Each row comes from the steps of one walk. Every step used is in the known rows, and no mark comes twice. Write the walk behind each row, first mark first.
Known rows
bidol > rutu > vulog > sovop: [-0.814  1.283  2.868 -1.024  4.073  0.551 -1.926 -0.469  1.022 -0.755
  1.190 -1.526  0.184  1.859 -0.383 -1.246 -1.064  1.537 -0.506 -1.692
  2.097 -0.087]
bemed > sovop > bidol > vulog: [-1.783 -0.115 -3.031  0.685 -3.038  0.997  0.760  1.499  0.838  2.211
 -0.981  1.054 -0.593 -3.717  2.593  0.511  1.576 -0.716  0.593  0.911
 -1.533 -0.577]
pugog > rutu > vulog: [ 1.787 -0.484  2.250  1.761  0.744 -1.906  0.274 -1.157  0.048 -3.329
  2.564 -0.277  0.894  1.122  2.433 -1.499  0.853  2.427 -2.094  1.113
 -0.243  0.653]
bemed > sovop > pugog > rutu > vulog > bidol: [-0.067 -1.029  0.549 -1.969 -0.852 -2.459 -0.693 -2.660 -1.191 -1.910
 -2.742 -0.762 -0.595  2.331  0.620  0.367 -1.707  0.053 -0.099 -3.021
  1.651  0.875]
bidol > vulog > sovop: [-3.994 -0.167  1.404  0.379  0.989  1.120 -0.620  2.975  1.296  1.802
  1.022 -0.548 -2.786  0.291 -2.266 -1.572  0.002 -0.514 -0.281  0.969
  0.801 -1.154]
rutu > vulog > sovop > bidol: [ 1.142  3.001 -1.209  0.346  1.494  2.110 -0.873  1.860 -0.556 -4.363
  0.789  1.155  1.584 -2.459 -2.055 -0.370 -0.406 -1.153  0.288 -3.142
 -0.287  1.683]
sovop > bidol > vulog: [ 0.295  0.629 -3.161  2.601 -3.055  0.933  1.798  1.800  0.865  0.388
  1.564  0.347  0.203 -1.838  1.058  0.795  0.433 -0.231  0.185  1.720
 -2.783 -1.435]
bemed > vulog > sovop > pugog > rutu > bidol: [-1.244 -1.433  2.879 -1.634  1.054  3.478 -1.970 -2.445 -0.369  2.978
  0.379 -0.292 -2.996  5.242 -0.153  1.978 -1.266 -1.146  0.159 -0.729
  2.168 -1.023]
sovop > rutu > vulog > bidol > pugog: [ 0.990 -0.366  0.725 -0.010 -1.975 -3.736  0.123 -0.862 -1.406 -1.103
 -0.542  0.851  1.822  1.039 -0.036 -0.677 -2.097 -1.421 -1.022 -1.233
  0.435 -0.019]
rutu > bidol > vulog > sovop > pugog: [-3.190  0.859  0.030 -0.445 -1.670  1.899 -0.514  1.323  1.387  2.721
 -0.948 -1.331 -1.652  3.850 -2.677  2.028 -2.251 -1.482  2.485 -0.227
  0.327 -2.565]
rutu > bidol: [-1.357 -0.034 -1.535 -0.245 -0.750  0.449  1.143  1.507  2.549 -0.062
 -0.082  0.270  0.814 -1.295 -0.424  1.942  1.539 -1.024  0.729  3.425
 -0.976 -0.756]
bemed > bidol > rutu > vulog > sovop > pugog: [ 2.071  0.706 -0.222  0.057  2.048  0.686 -0.028 -2.364 -0.230 -0.303
 -2.265 -0.950  1.863  1.975 -0.177  0.478 -1.310  1.862  1.440 -4.665
  1.038  0.837]
sovop > pugog > rutu: [ 2.891 -0.203  0.027  1.261  0.329 -0.986  0.799 -2.637 -1.650  0.018
  0.635 -1.153 -0.064  1.070  0.451  0.300  0.360  3.160 -0.565  1.883
 -1.663  0.085]
bemed > bidol > vulog > sovop > pugog: [-0.766 -0.907 -1.728  1.601 -1.163  1.863  1.138  1.448  0.475  2.033
 -2.769  0.028 -1.311  0.615 -1.577  0.133 -0.367 -0.290  2.067 -1.857
 -0.163 -0.456]
vulog > bidol: [-2.148 -0.444 -1.726 -1.157 -0.067 -1.390  0.856  2.004  1.605 -0.975
 -1.210  0.228 -1.095 -1.310 -3.465  0.060  0.057 -1.626 -0.607  1.241
  0.569  0.188]
bemed > bidol: [ 0.861 -1.643 -3.070  1.572 -0.789  0.262  2.684  1.266  1.297 -0.639
 -1.967  1.302  1.339 -4.048  0.706 -0.114  3.290  0.204 -0.129  1.681
 -1.515  1.754]
rutu > vulog: [ 1.298  0.598 -0.772  2.671 -1.622 -1.406  0.995  1.045  1.171 -4.418
  1.888  0.799  2.992 -2.366  0.648 -0.964  1.740  0.315 -1.327 -0.022
 -1.208  0.651]
sovop > bidol > pugog: [ 4.082  2.360 -4.787  2.323 -3.474 -0.394  1.693  0.984 -1.125 -1.239
  0.348  1.619  3.461 -5.686 -0.223  0.786  1.708 -1.365  0.704  0.042
 -3.374  0.428]
rutu > vulog > sovop > pugog: [ 1.236  2.550  0.345  1.231  0.304  0.274 -0.810  0.320 -1.079 -3.823
  0.107  0.007  1.973 -0.258 -2.797 -0.434 -1.048 -0.316  0.499 -3.788
 -0.016  1.152]
bidol > rutu > vulog: [ 1.263  0.513  0.506  1.116  0.541 -1.633  0.136 -1.639  1.426 -1.745
  2.139 -1.155  2.370  0.567  2.177 -0.439  0.459  2.622 -1.127  0.185
 -0.241 -0.546]
bemed > sovop > pugog > rutu: [ 0.943 -0.997  0.332 -0.750  0.226 -0.531 -0.255 -2.753 -1.822  1.653
 -1.736 -0.709 -0.616 -0.768  2.094  0.328  1.224  2.681  0.098  0.903
 -0.706  0.988]
sovop > rutu: [-0.054 -1.265  1.163  0.159  1.799 -0.289  0.130 -0.701 -1.131  1.981
  0.620  0.151 -0.119 -1.090  1.257 -0.220  0.994  2.558 -1.435  3.791
 -1.390  0.420]
bemed > sovop > rutu > vulog > bidol > pugog: [-1.154 -1.465  0.944 -2.282 -2.322 -3.919 -0.758 -1.049 -1.445  0.322
 -3.202  1.151  1.091 -0.694  1.508 -0.751 -0.959 -1.930 -0.649 -2.361
  1.379  1.150]
pugog > rutu > vulog > bidol: [-0.453 -1.035  1.724 -0.896  1.009 -2.808  0.133 -0.699  0.601 -3.646
  0.607 -0.512 -0.983  3.135  0.127 -1.147 -1.478  0.452 -1.471 -0.147
  2.033  0.337]

Write each row's walk
[ 1.353  0.895  3.619  0.278  1.260 -1.397 -1.655 -0.501 -1.586 -2.502
  1.500 -0.178  0.468  0.859  0.026 -2.435 -0.478  0.272 -0.601 -2.035
  1.150  0.947]
bidol > pugog > rutu > vulog > sovop
[ 1.074  0.574 -1.961  0.806 -1.725  3.295 -1.117  0.912 -1.224  0.689
  0.832  2.348  0.581 -3.810 -1.386 -0.044  0.978 -4.137 -0.259 -3.287
 -0.183  0.588]
bemed > vulog > sovop > bidol > pugog
[-0.267 -3.410  0.928 -0.493 -2.568 -1.645 -0.166 -1.474  0.086  1.666
  0.805  0.717 -2.073  1.735  0.904 -0.402 -0.434 -2.528 -2.260  0.053
  2.180 -0.766]
bemed > vulog > bidol > pugog > rutu
[ 0.409 -1.264  0.478 -1.229 -0.629 -3.434  0.195 -0.208 -0.800  0.306
 -0.669 -0.365 -1.449  0.821 -1.017 -0.845 -0.942 -0.815 -0.384  1.379
  1.069 -0.352]
vulog > bidol > pugog > rutu
[-2.622 -2.100  2.203 -0.169 -1.233 -0.136  0.666 -0.377  2.206  2.990
  1.676 -1.575 -3.025  4.891  2.709  0.951 -0.646  1.195  0.546  4.680
  0.125 -3.009]
pugog > rutu > bidol > vulog
[ 2.699  3.539 -1.818  1.555 -1.349  0.225 -0.529  1.654 -1.766 -4.153
  0.426  1.686  3.398 -3.544 -2.176 -0.666 -0.306 -2.584  1.028 -4.631
 -1.065  1.345]
rutu > vulog > sovop > bidol > pugog
[-3.880 -0.356  3.090 -3.921  4.598  2.686 -1.709  0.341 -0.620  3.367
 -1.234 -0.285 -2.131  2.247 -1.558  1.083 -1.167 -0.041  0.712  2.158
  1.677 -0.137]
vulog > sovop > rutu > bidol
[-1.241 -0.401  2.904  0.206  1.385  0.966 -1.151 -1.158 -1.383  2.956
  0.855 -2.018 -3.599  5.017 -0.972 -0.681 -2.389  2.259  0.373  0.152
  0.841 -1.490]
bidol > vulog > sovop > pugog > rutu
[ 0.014  1.721 -0.447  0.045  1.581  1.495 -0.635  1.071 -1.124 -0.416
 -0.887 -0.248 -0.035 -1.323 -4.297 -0.062 -0.155 -0.051  1.024 -1.387
 -0.534  0.937]
vulog > sovop > pugog
[-0.985  0.115 -1.105  0.164  0.905  4.965 -1.187  1.084 -0.325  0.761
  1.162  2.167 -1.038 -2.595 -1.243  0.310  0.798 -2.872 -1.105 -1.930
  0.579  0.955]
bemed > vulog > sovop > bidol
[-1.739 -0.542 -0.155 -2.620  2.109 -1.586 -0.267 -0.396  1.974  2.058
 -0.902 -1.923 -1.473  1.921 -1.918  0.445 -1.249  0.416 -0.473  1.508
  1.639 -1.097]
vulog > bidol > rutu
[ 1.933 -0.357  0.902  0.210  0.315  3.001 -1.529 -1.652 -2.308  1.875
  1.505  1.388 -1.525 -0.405  0.668 -0.477 -0.113 -1.872 -0.958 -2.049
  0.522  0.501]
bemed > vulog > sovop > bidol > pugog > rutu
[ 1.595 -0.006  0.162  0.100 -0.955 -2.844  0.347 -2.320 -1.024 -3.820
 -0.049 -0.954  0.100  4.430 -0.950  0.252 -2.824  0.927 -0.724 -1.997
  0.972 -0.101]
sovop > pugog > rutu > vulog > bidol
[ 3.833  0.155  1.226  2.748 -2.190 -3.335  0.746 -1.385 -1.085 -3.224
  2.416  0.077  2.537 -0.385  2.660 -1.735  0.707  1.097 -1.448  0.328
 -1.203  0.356]
bidol > pugog > rutu > vulog
[-3.173 -1.942 -0.109  0.310  0.672  1.685  0.943  2.675  1.866  2.271
 -1.777  0.145 -2.322 -0.491 -0.577 -1.198  0.833 -0.936  0.728  0.086
  0.655  0.105]
bemed > bidol > vulog > sovop
[ 2.724 -1.141 -3.704  2.389 -3.433 -1.487  3.028  1.371  0.487 -0.179
 -2.091  2.086  2.890 -5.526  0.826 -0.468  3.481 -1.087  0.631  0.683
 -2.480  1.280]
bemed > bidol > pugog
[-0.918 -0.805  1.115 -1.240  1.169 -0.013  0.412 -0.930  1.412  0.732
  0.698 -0.782 -1.064  2.032  1.299  1.414  0.621  1.389  0.216  4.262
  0.115 -0.718]
pugog > rutu > bidol
[ 1.246  0.571 -1.598  0.922 -4.018 -4.170  0.885  1.601  0.780 -4.267
 -0.278  1.173  2.663 -1.489 -1.916 -0.766 -0.635 -3.294 -0.585 -2.484
  0.284  0.157]
rutu > vulog > bidol > pugog
[-0.091  2.515 -1.764 -0.927  2.970  3.176 -0.728  2.291 -1.147 -0.915
 -0.284  0.918 -0.355 -3.370 -3.423  0.124  0.418 -1.145  0.987 -0.863
 -0.674  1.260]
vulog > sovop > bidol
[-0.797  1.227  1.422  0.296  2.164  0.390 -1.140  2.030  0.384 -3.747
  1.006  0.386  0.881 -1.414 -2.436 -1.714  0.268 -0.734 -0.815 -2.102
  1.016  1.299]
rutu > vulog > sovop
[-0.785 -1.378  1.887 -0.622 -0.026 -1.038 -0.693 -1.554 -1.056  0.146
 -0.802  0.830  1.232 -1.644  4.210 -0.998  1.635  1.659 -1.820  0.137
 -0.124  1.665]
bemed > sovop > rutu > vulog
[ 2.582  0.139 -1.580 -0.844 -1.515 -0.629  0.255 -1.486 -2.474  1.472
 -1.524  0.891  0.845 -3.990  3.379 -0.033  2.097  0.240  0.572  0.098
 -1.822  1.230]
bemed > sovop > bidol > pugog > rutu
[ 0.082  0.931 -2.315 -2.155  1.441  1.332 -0.267 -1.549 -0.073  3.350
 -1.723 -0.490  0.737 -3.228  2.874  1.536  1.617  1.455  0.665  0.291
 -1.262  0.284]
bemed > sovop > bidol > rutu
[ 2.014 -1.066 -1.145  1.363 -0.093 -1.132  2.017 -1.883  1.835 -0.851
 -0.546 -0.463  2.829 -0.126  3.751 -0.364  1.167  2.132 -0.244 -0.627
 -0.254  0.453]
bemed > bidol > rutu > vulog
[-1.097 -2.881 -2.646  2.562 -3.025  0.104  2.821  1.816  2.586  1.608
 -0.872  0.683  0.031 -1.644  2.288 -0.181  1.925  0.102  0.121  1.938
 -1.252 -0.604]
bemed > bidol > vulog
[ 2.254  1.795 -2.719 -0.230  1.522  1.046  0.645 -1.304 -0.028  1.430
  0.858 -0.766  1.319 -1.302  1.093  1.420  0.439  2.296  0.637  1.405
 -2.046 -0.610]
sovop > bidol > rutu
[ 1.407  2.103  1.605 -0.574  3.699  1.806 -1.625 -0.775 -1.744 -3.337
  1.562  0.067 -0.532  1.154 -0.259 -0.748 -1.320  0.965  0.096 -2.290
  0.756  1.368]
pugog > rutu > vulog > sovop > bidol
[-0.444 -1.005  0.371  1.089 -2.925 -0.505  0.954 -1.973  0.628  2.906
  0.822 -2.129 -1.833  5.988  2.172  2.316 -1.684  1.309  1.390  3.164
 -0.881 -3.309]
sovop > pugog > rutu > bidol > vulog
[-0.799  0.407  4.168 -0.526  4.051  0.024 -1.906 -0.117 -0.722 -2.803
  1.507 -0.660 -1.252  1.998 -0.068 -2.379 -0.473  1.403 -1.153 -0.827
  2.085  1.257]
pugog > rutu > vulog > sovop
[-4.962 -1.525  4.097 -2.507  2.331  1.728 -1.384  0.923  1.562  3.674
  0.696 -2.052 -5.014  6.175  0.077  0.044 -1.906  0.228  0.999  2.747
  2.495 -2.282]
pugog > rutu > bidol > vulog > sovop
[ 0.931  0.538 -2.348  0.522 -3.923 -1.468  1.278  1.604  1.591  0.036
 -0.293  0.356  2.534 -2.484 -0.569  1.508  1.617 -2.206  1.394  2.063
 -1.720 -0.918]
rutu > bidol > pugog
[-1.723  0.358  2.389 -2.960  1.597  0.847 -1.550  0.175 -1.409  3.828
 -1.463  0.142 -0.475  0.914 -1.591  1.003 -1.134 -1.283  1.473  1.120
  0.768 -0.509]
vulog > sovop > rutu > bidol > pugog
[-0.279  2.389 -0.310 -2.293  4.917  3.071 -1.603 -0.284 -0.599  2.048
 -0.108 -1.213 -0.779 -0.405 -1.668  0.634 -0.981  1.328  1.540 -0.908
  0.392 -0.047]
vulog > sovop > bidol > rutu
[-3.294 -1.061 -0.836  0.711 -3.372  0.018  1.311  2.061  3.447  1.933
  0.898 -0.519 -0.820  1.419  0.936  1.695  0.388 -0.994  0.720  3.838
 -0.792 -2.843]
rutu > bidol > vulog
